Each row comes from the steps of one walk. Every step used is in the known rows, and no mark comes twice. Write the walk behind each row, first mark first.
In the rows, 128 means zero.
Known rows:
G, U, F: [129 146 118 113 137 115 146 137 110 141  44 130 120 120 131 120 160 127
 127 109 125 105 125 107 133 125 104 124 134 156 121 154 132 127 149 128
 129 122 135 113 143 109 107 122 127 133 111 121 138]
C, F, U, B: [103 125 139 146 177  92 133 112 203 150  85 131 115  64 118 125 185 127
 149 122 139  97 168 132 121 160 113 126 154 121 106 147 111 125 134 143
 137 127 131 145 145 145 114 135 137 129 135 111 109]
P, G, Z, Y: [164  99 135  91  97 176 121  99  64 128 164 135 130 132 118 147  86 127
 105 138 138 167 101 120 120 133 115 129 109 140 141 105 136 135 132 118
 115 128 136 131 125 117 133 128 119 108 139 168 156]
M, D, N: [139 129  59 161 133 109 162 149  53 118  93 108 143 150 122  93 200 155
 131 115 118 122 143 100 131 147 167 145 130  92  92 107 129 132 124 122
 120 117 119 183 100 150 175 111 144 132 123 138  85]
P, G, Z: [141  96 137 120 116 166 120 108  91 131 167 138 122 123 124 130 118 127
 105 139 132 144  98 129 155 145 152 136 137 142 122 102 144 137 143 110
 115 118 129 118 122 130 142 100 123 120 131 139 156]
U, G: [134 153 129 156 149 142 150 150 135 138 138 116 111 121 127 112 135 132
 121 119 126 121 137 125 123 150 129 130 134 146 109 118 144 134 128 126
 122 139 122 138 122 117 123 136 136 127 107 141 130]
H, P, G: [154  99 138 149 119 126 110 101 166 113 190 118 112  90 119 115 113 132
 103 151 134 157 116 107 150 141 192 146 173 127 139 107 138 123 143 120
 125 147 131 118 112 151 151 108 119 130 126 137 151]
N, D, M: [151 100  89 174 154 155 175 161  50 111 108 135 138 192 144  99 174 142
 138  94 113 100 127  95 103 103 125 120 142  58 139 107 129 133 154 120
 132 119 130 150 101 140 160 114 140 131 133 178  98]
V, U, G, P: [155 141 115 131 124 142 111 159 132 122 122 115 112 151 128 149 116 122
 101 132 130 130 109 120 135 163 144 125  99 150 135 132 132 123 128  97
 117 140 118 111 125 112 134 121 134 146 132 152 134]
M, D, N, B, U: [124 136  72 157 134 126 134 153  35 107  96 123 138 155 154  91 139 154
 144 119 123 103 140 139 161 123 101 138 112 102 105 112 118 131 124 124
 141 104 122 164 108 167 211  98 113 136 143 157  59]
H, P, G, U, V: [156 115 140  87 129 135 100 126 180 129 170 157 111  97 129 131  73 118
 109 160 128 129  95  90 134 121 148 127 154 133 142 137 133 131 149 104
 133 144 138  97 148 110 130 116  94 137 128 132 149]
B, U, G: [100 158 123 173 136 143 115 142 152 130 117 128 110 124 143 113 117 138
 143 122 137 129 123 133 149 142  91 124 107 158 110 130 137 128 129 125
 132 125 120 119 138 128 122 131 120 135 122 137 124]
Q, H, Z, G, U: [ 96 129 139  51 101 119 107 110 163 139 153 136 144 164 117 148 147  97
 117 136 114 141 114 140 147  73 188 119 146 135 165 134 127 112 115 136
 114 149 128  84 145 118  68 119 156 129 121 127 143]
R, B, U: [131 148 103 189 150  99 116 124 100 108 112 147 109 103 138 122 116 154
 159 154 128 130 110 126 127 101  77 132 131 169 125 125 123 119 117 145
 128 136 127 122 131 135 161 117 163 127 126 122 112]
F, U: [ 70 139 103 172 158 111 138 111 146 113 104 131 131 118 129 119 206 135
 159 137 126 122 133 126 124 128 115 127 179 127 120 148 119 117 147 130
 117 135 134 118 116 141 113 125 163 124 122 127 129]
G, Z, H, Q: [126 121 155  77  75 153 129 103 141 135 117 109 148 111 126 153 161 115
 113 119 113 139 129 158 129  95 151 127 128  96 147 152 126 131 110 138
 123 116 131  94 119  99  96 138 137 126 127  62 159]
Z, G: [115 134 102 130 130 147 152 125 125 129 139 127 133 159 121 127 149 134
 128 132 138 154 125 127 104 105 152 130 154 113 139 119 140 128 129 131
 122 139 123 154 104 142 129 141 154 117 114 164 135]
C, F, U: [ 77 104 102 148 163  96 127  97 195 142 101 129 132  81 122 128 229 128
 159 131 142 116 151 130 125 160 158 132 182 118 110 128 111 124 147 144
 128 111 132 116 139 154  98 111 163 139 135 111 116]
D, M: [125 117  91 188 143 114 166 145  76 126 115 119 124 134 127 102 169 141
 120 106 126 115 126  82 107 116 144 128 144  94 131 117 128 132 140 122
 125 120 129 172 100 136 137 138 150 124 110 177 113]
D, N: [137 131  76 161 138  95 152 137 110 120 138 114 134 156 124 104 154 144
 114 114 118 124 128 104 117 122 161 137 137  97 109 108 125 135 126 126
 128 132 124 179  94 131 149 130 168 131 119 142 103]
C, F: [144 109 105 154 147 122 133 108 157 148 102 117 115  87 118 121 196 136
 135 123 137 125 143 117 121 148 195 138 174 119 107 102 131 135 137 143
 130 112 122 136 131 150 122 108 161 140 120 118 121]
V, U, B: [168 176 132 185 160 125 143 151 107 123  83 120  99 147 124 121 139 135
 115 130 126 113 155 113 114 147  96 113 123 149 123 150 128 121 134 116
 137 154 122 169 135 138 156 136 130 133 124 148 119]
V, U, G: [146 164 117 169 146 145 140 158 117 127 128 115 114 153 128 124 131 125
 114 130 132 125 136 125 125 175 124 120 113 157 126 133 136 123 135 112
 130 144 119 142 135 128 129 125 130 146 124 156 127]
Q, H: [132 147 113 157 150  94 144 122 138 125 144 110 124 130 118 117 139 132
 147 123 110 117 123 123 130  94 173 128 172 156 118 111 124 121 124 135
 119 139 126  95 127 146  93 113 168 119 103 115 126]
P, G: [155 119 114 163 139 145 130 111 115 126 183 122 113 112 118 110 136 134
 117 138 139 148 116 110 132 146 163 137 168 145 121 103 143 135 154 122
 119 136 126 131 106 151 145 107 130 123 120 158 141]
F, C: [102 138 121 211 156  89 149 112 146 115 136 114 126 127 115 114 205 133
 151 137 124 125 160 114 118 112 130 134 190 120 121 139 114 123 139 136
 124 148 138 147 108 145 122 128 154 122 116 136 135]
R, B: [165 141 111 177 165 102 151 127  84 115 141 136 111 102 121 121 132 148
 146 149 116 123 118 116 103 109 113 138 158 149 126 111 131 124 118 146
 122 150 130 143 118 125 163 122 179 121 113 123 124]
P, G, Z, H: [132  88 136  95  93 164 125 105 101 125 187 121 140 128 116 149 112 121
 119 130 134 159 111 145 127 131 162 126 128 128 150 117 136 135 140 124
 122 112 126 103 111 123 120 125  95 110 137 141 157]
M, D, N, B: [159 129  81 136 145 126 168 155  12 114 125 112 141 158 139  90 155 150
 126 114 111  95 157 127 133 132 147 144 139  83 105 100 124 138 121 125
 133 116 124 187  94 161 214 107 130 130 128 161  67]
Y, Z, H, Q: [163 129 152 133 105 119 125 113 120 144 150 101 158  95 126 138 163 122
 152 119 127 142 138 149 101 118 181 123 153  98 109 140 136 133 108 149
 121  99 123 120 115 151  89 136 124 130 121  62 150]
V, U, G, Z: [132 141 144 126 123 165 126 158  95 132 112 133 121 176 133 145 118 121
 101 134 127 120 124 142 148 180 113 117  84 152 125 126 136 126 126 100
 125 128 123 129 153 103 124 121 126 146 134 144 141]
P, G, U, B, R: [157 154 158 129 126 167 106 127 117 124 112 127  98 114 141 128  54 123
 106 119 136 144 130 126 142 124  57 116  85 163 124 120 139 133 140 118
 137 124 125 110 119 136 158 135  74 123 139 143 119]
R, B, U, V: [157 160 117 178 174  89 122 151 139 114 116 172 111 115 134 120  57 148
 167 156 125 108 105 106 101 109  47 127 120 176 112 135 121 130 123 135
 141 147 128 141 156 119 153 130 144 127 121  98 111]
P, G, Z, H, Q: [146  96 163  67  72 167 112  90 144 133 191 110 147  94 117 150 117 105
  99 128 128 155 114 158 143 120 161 132 125 113 156 136 132 137 126 129
 123 117 132  87 110 110 106 124 102 122 137  87 165]

Write each row's walk:
[108 120 151  86 104 162 143 145 122 138 146 119 139 147 126 152 113 121
 123 112 122 132 133 155 114 131 131 120  96 124 138 130 136 135 113 129
 126 112 123 113 130  90  99 155 104 117 125 129 147]
U, G, Z, H
[ 62  89 148  81 142 130 118 117 194 159 118 143 136  89 125 149 171 110
 135 126 139 105 139 158 152 192 118 129 109 123 110 123 120 131 127 128
 128  98 133 107 168 112  85 119 131 142 146 106 128]
C, F, U, G, Z
[133 122 124 138 135 139 139 134  88 146 164 136 150 158 126 133 143 137
 154 134 144 152 119 131  99 132 169 125 145 112  96 101 150 133 118 130
 114 105 120 164 124 171 121 138 134 123 118 146 140]
Y, Z, G
[145 150 105 143 163 109 125 166 117 117 147 153 128 173 154  97  39 140
 138 121 120  78 122 119 120 107  76 123 111 107 111 128 110 145 132 117
 159 135 129 175 125 134 174 126 121 136 132 136  72]
D, N, B, U, V
[115 147 121 183 136  93 126 138 148 128  46 127 117 116 138 102 122 143
 145 110 139 117 123 114 148 140  89 128 115 169 106 150 127 125 149 134
 138 121 127 127 144 145 119 123 118 130 117 105 126]
B, U, F
[104 117 120 134 184  93 130 125 228 149 105 154 132  89 119 126 165 122
 167 136 140  95 144 109 100 162 137 128 173 122 101 141 109 135 153 134
 138 119 132 130 161 139  93 124 141 140 129  90 113]
C, F, U, V
[122 161 189  83  95 162 102 134 161 131  73 141 116 171 135 141  90 106
  91 123 129 150 152 147 132 100  90 115  66 125 151 140 138 123 115 133
 134 147 121 129 137 121 142 163 102 127 135 106 129]
H, Z, G, U, B, R
[114 123 108  87 126 152 120 134  69 152 133 148 151 159 139 151 164 127
 154 135 141 150 101 133 109 110 141 112 137 116 112 115 149 128 121 124
 113  91 126 133 133 146 108 133 132 130 128 157 142]
Y, Z, G, U
[150 136  99 140 153 114 156 141  63 115 174 116 132 167 139 100 117 140
 113 111 111  94 136 130 119 106 140 135 145  85 122 103 118 139 121 128
 142 136 128 179  89 140 185 120 156 129 123 158  85]
D, N, B
[149 121 124 159 129 119 140 132  81 136 145 113 149 136 126 137 163 137
 174 119 133 144 137 131  83 128 183 118 157 118 100 118 141 131 125 145
 119  95 116 133 118 161 106 140 117 120 120 118 141]
Y, Z, H
[142 146 125 176 153  63 133 137 122 120  80 145 113  90 129 108  73 149
 158 131 134 110 117 119 131 133  52 135 100 194 116 141 120 121 126 149
 139 136 132 139 151 130 145 124 136 125 121  98 117]
R, B, U, F
[ 99 137 159 163 160 102 118 114 209 131  58 122 115  84 131 128 128 126
 148 115 146 116 181 144 122 161  79 125 106 136 101 131 109 126 133 147
 147 115 126 122 139 165 128 142 113 132 144  84  94]
C, F, U, B, R
[127 107 144  67  88 104  96 110 191 129 176 123 142 157 103 152 105 105
 105 135 116 147  98 135 144  85 235 137 142 121 161 114 127 117 105 128
 104 154 119  84 126 125  90 119 160 121 120 102 152]
Q, H, Z, G, P
[120 142  94 161 140 113 122 139  84 109 144 127 130 168 157 101 102 144
 134 116 121 100 125 144 145 101  96 128 120 103 124 116 113 132 125 126
 147 122 128 160 103 150 182 113 137 136 138 159  78]
D, N, B, U
[142  93 131 127  95 125 122  97 173 108 210 100 129 101 112 133 107 126
 115 143 136 172 130 120 120 123 209 136 167 114 168 124 130 121 136 133
 131 139 126  98 100 142 131 128  94 119 131 144 151]
Z, H, P, G
[133 138 169  72  81 164 120 136 141 134 137 104 146 140 127 166 111  97
  92 123 123 136 138 172 135 152 124 115  73 128 160 167 123 126 104 120
 134 124 125 100 143  86  91 141 103 147 142  90 150]
V, U, G, Z, H, Q
[130 136 147  56 122 148 116 143 174 149 118 173 133 171 123 141 125 102
 107 143 122 128 115 110 110  99 149 118 132 112 148 152 139 131 135 121
 124 153 128 138 156  93 104 146 129 135 123 120 151]
H, Z, G, U, V
[134 136  91 143 134  90 148 162  49 117  63 118 143 140 146  78  98 149
 141  97 129  83 153 128 165 155  79 140  84 125  99 131 111 133 135 128
 150 105 127 177 129 165 191 105  89 134 138 133  62]
M, D, N, B, U, F
[144 141 134 126 100 130 140 108 160 129 130  91 142 100 121 134 174 120
 127 117 119 143 150 143 106  90 168 128 161 100 149 155 127 129 119 148
 128 135 127 107 100 121  99 142 140 127 116  79 143]
Z, H, Q
[ 97 150 122 160 180 101 145 142 189 125 113 157 130 129 127 118 144 129
 164 137 125  98 132 110  95 132  95 121 168 131 108 159 116 129 156 122
 129 147 135 133 143 126 102 140 140 125 118 107 126]
F, U, V
[ 91 137 129 147 145  70 148 125 139 134  69 122 130 116 119 118 179 120
 147 119 125 103 149 106 132 121  82 125 151 144 128 171 108 120 149 134
 132 132 148 126 142 114  91 127 124 128 118 125 141]
G, U, F, C
[144 131 123 122 129 145 124 149 147 135 133 115 111 114 127 138 116 131
 112 117 124 127 112 117 134 136 151 136 119 127 118 115 141 134 118 110
 113 131 120 108 112 105 132 131 138 129 118 134 140]
U, G, P
[163 140 156 116 108  94 119 100 137 125 147 114 133 141 106 131 122 113
 120 126 109 143 139 119 116  96 179 127 149 141 146 121 121 114 111 151
 115 166 130 113 143 131  78 134 163 119 117 113 139]
Q, H, Z, Y
[134 135 148  87 114 140 107 137  79 123 128 159 124 117 137 157  29 137
 137 143 129 141 105 148 121 121   4 124  32 177 141 122 122 123  87 135
 131 130 135 131 161  79 137 155 130 116 146 142 125]
R, B, U, G, Z, Y
[105 113 138 133 143  83 130 109 145 135 145 121 128  96 109 114 135 110
 130 127 141 121 131 107 147 145  93 130 149 163 135 158 115 126 162 128
 129 132 147 122 132 126  97 114  92 125 131 152 150]
P, G, U, F, C
[ 87 135 145 130 113 167 102 144 131 136  98 147 117 143 148 134 110 131
 129 127 131 124 106 151 170 146  78 122  74 157 108 127 138 129 121 113
 127 109 123 105 157 106 119 125 116 131 133 125 139]
B, U, G, Z
[123 126 142 127 110 135 126 117 161 133 143 136 133 166 111 123 160 118
  99 136 130 156 137 129 124 121 195 136 144 101 147 123 143 124 128 136
 118 159 120 157 120 135 122 138 153 126 117 125 150]
H, Z, G
[141 161 137 159 167 136 126 157 122 121 122 159 112 151 157 107  59 138
 154 137 126  86 128 128 121 100  63 119 144 140 114 141 121 140 145 123
 150 136 130 134 142 139 162 124 110 129 122 127 107]
N, B, U, V
[112  94 152  95  76 132 118 111 144 113 123 119 139 125 126 160 136 130
 118 134 117 147 127 138 130 103 181 128 139  95 162 134 126 119 115 129
 130 120 130  88 127 111 118 137 120 119 130  97 156]
G, Z, H, P
[137 103 140  84  87 143 102 116 174 130 137 133 130 158 112 149 144 113
  91 137 128 159 105 124 134 109 217 140 136  97 157 122 142 126 123 122
 107 153 119 126 111 119 130 135 155 125 127 116 158]
H, Z, G, P
[ 67  88 174  26  98 131 109  99 247 164 138 114 160  53 119 168 170  88
 131 114 137 119 158 188 144 166 136 127 100  97 144 161 106 132 107 147
 134  94 134  76 156  93  48 140 110 144 154  52 137]
C, F, U, G, Z, H, Q
[120  90 116  76  86 143 102  98 158 114 181 111 132  98 126 154 132 114
 115 144 132 167 114 122 133 100 184 123 158 122 183 139 128 117 137 126
 128 123 134  68 113 119 113 123  89 125 141 156 154]
Z, H, P, G, U
[145 128 176  89  81 145  94 115 176 107 140 108 113 106 135 152  33 115
 104 128 136 168 147 134 131 105  99 115  83 136 172 138 125 121 124 131
 148 127 129  73 115 129 147 158  40 117 149 121 130]
Z, H, P, G, U, B, R
[159  79 158  75  75 157  96  88 117 115 172 135 128 114 119 154  69 125
  87 152 134 177 106 117 142 130 139 138 119 122 160 106 131 123 121 116
 120 135 141 115 132 118 137 128 107 118 147 153 162]
H, P, G, Z, Y
[142 131 151  76 107 175 137 135  85 138 121 130 130 145 127 150  91 125
 110 120 125 142 125 132 113 137  81 124  78 130 130 117 135 134 107 123
 120 127 132 142 143  87 114 159 128 116 130 154 144]
U, G, Z, Y
[ 73 124 149  73 121 155 130 125 127 130 124 141 143 132 128 158 117 116
 135 130 131 135 129 150 115 146  44 119  84 136 136 145 117 122 116 123
 119 128 141 125 149  87  89 162 126 116 142 152 138]
F, U, G, Z, Y
[101 119 120  91 111 164 122 170  30 126 115 138 144 163 158 110  79 138
 125 112 120  91 131 164 190 159  69 133  42 110 101 110 125 138 106 107
 140  92 123 157 139 125 195 107  86 137 155 147  71]
M, D, N, B, U, G, Z
[127 156 124 169 157 113 121 147 128 120 145 143 107  88 136 121  79 144
 151 144 130 123 112 139 130 133  53 131  90 185 120 121 129 123 108 142
 134 142 126 135 141 112 148 134 140 131 127 128 114]
R, B, U, G
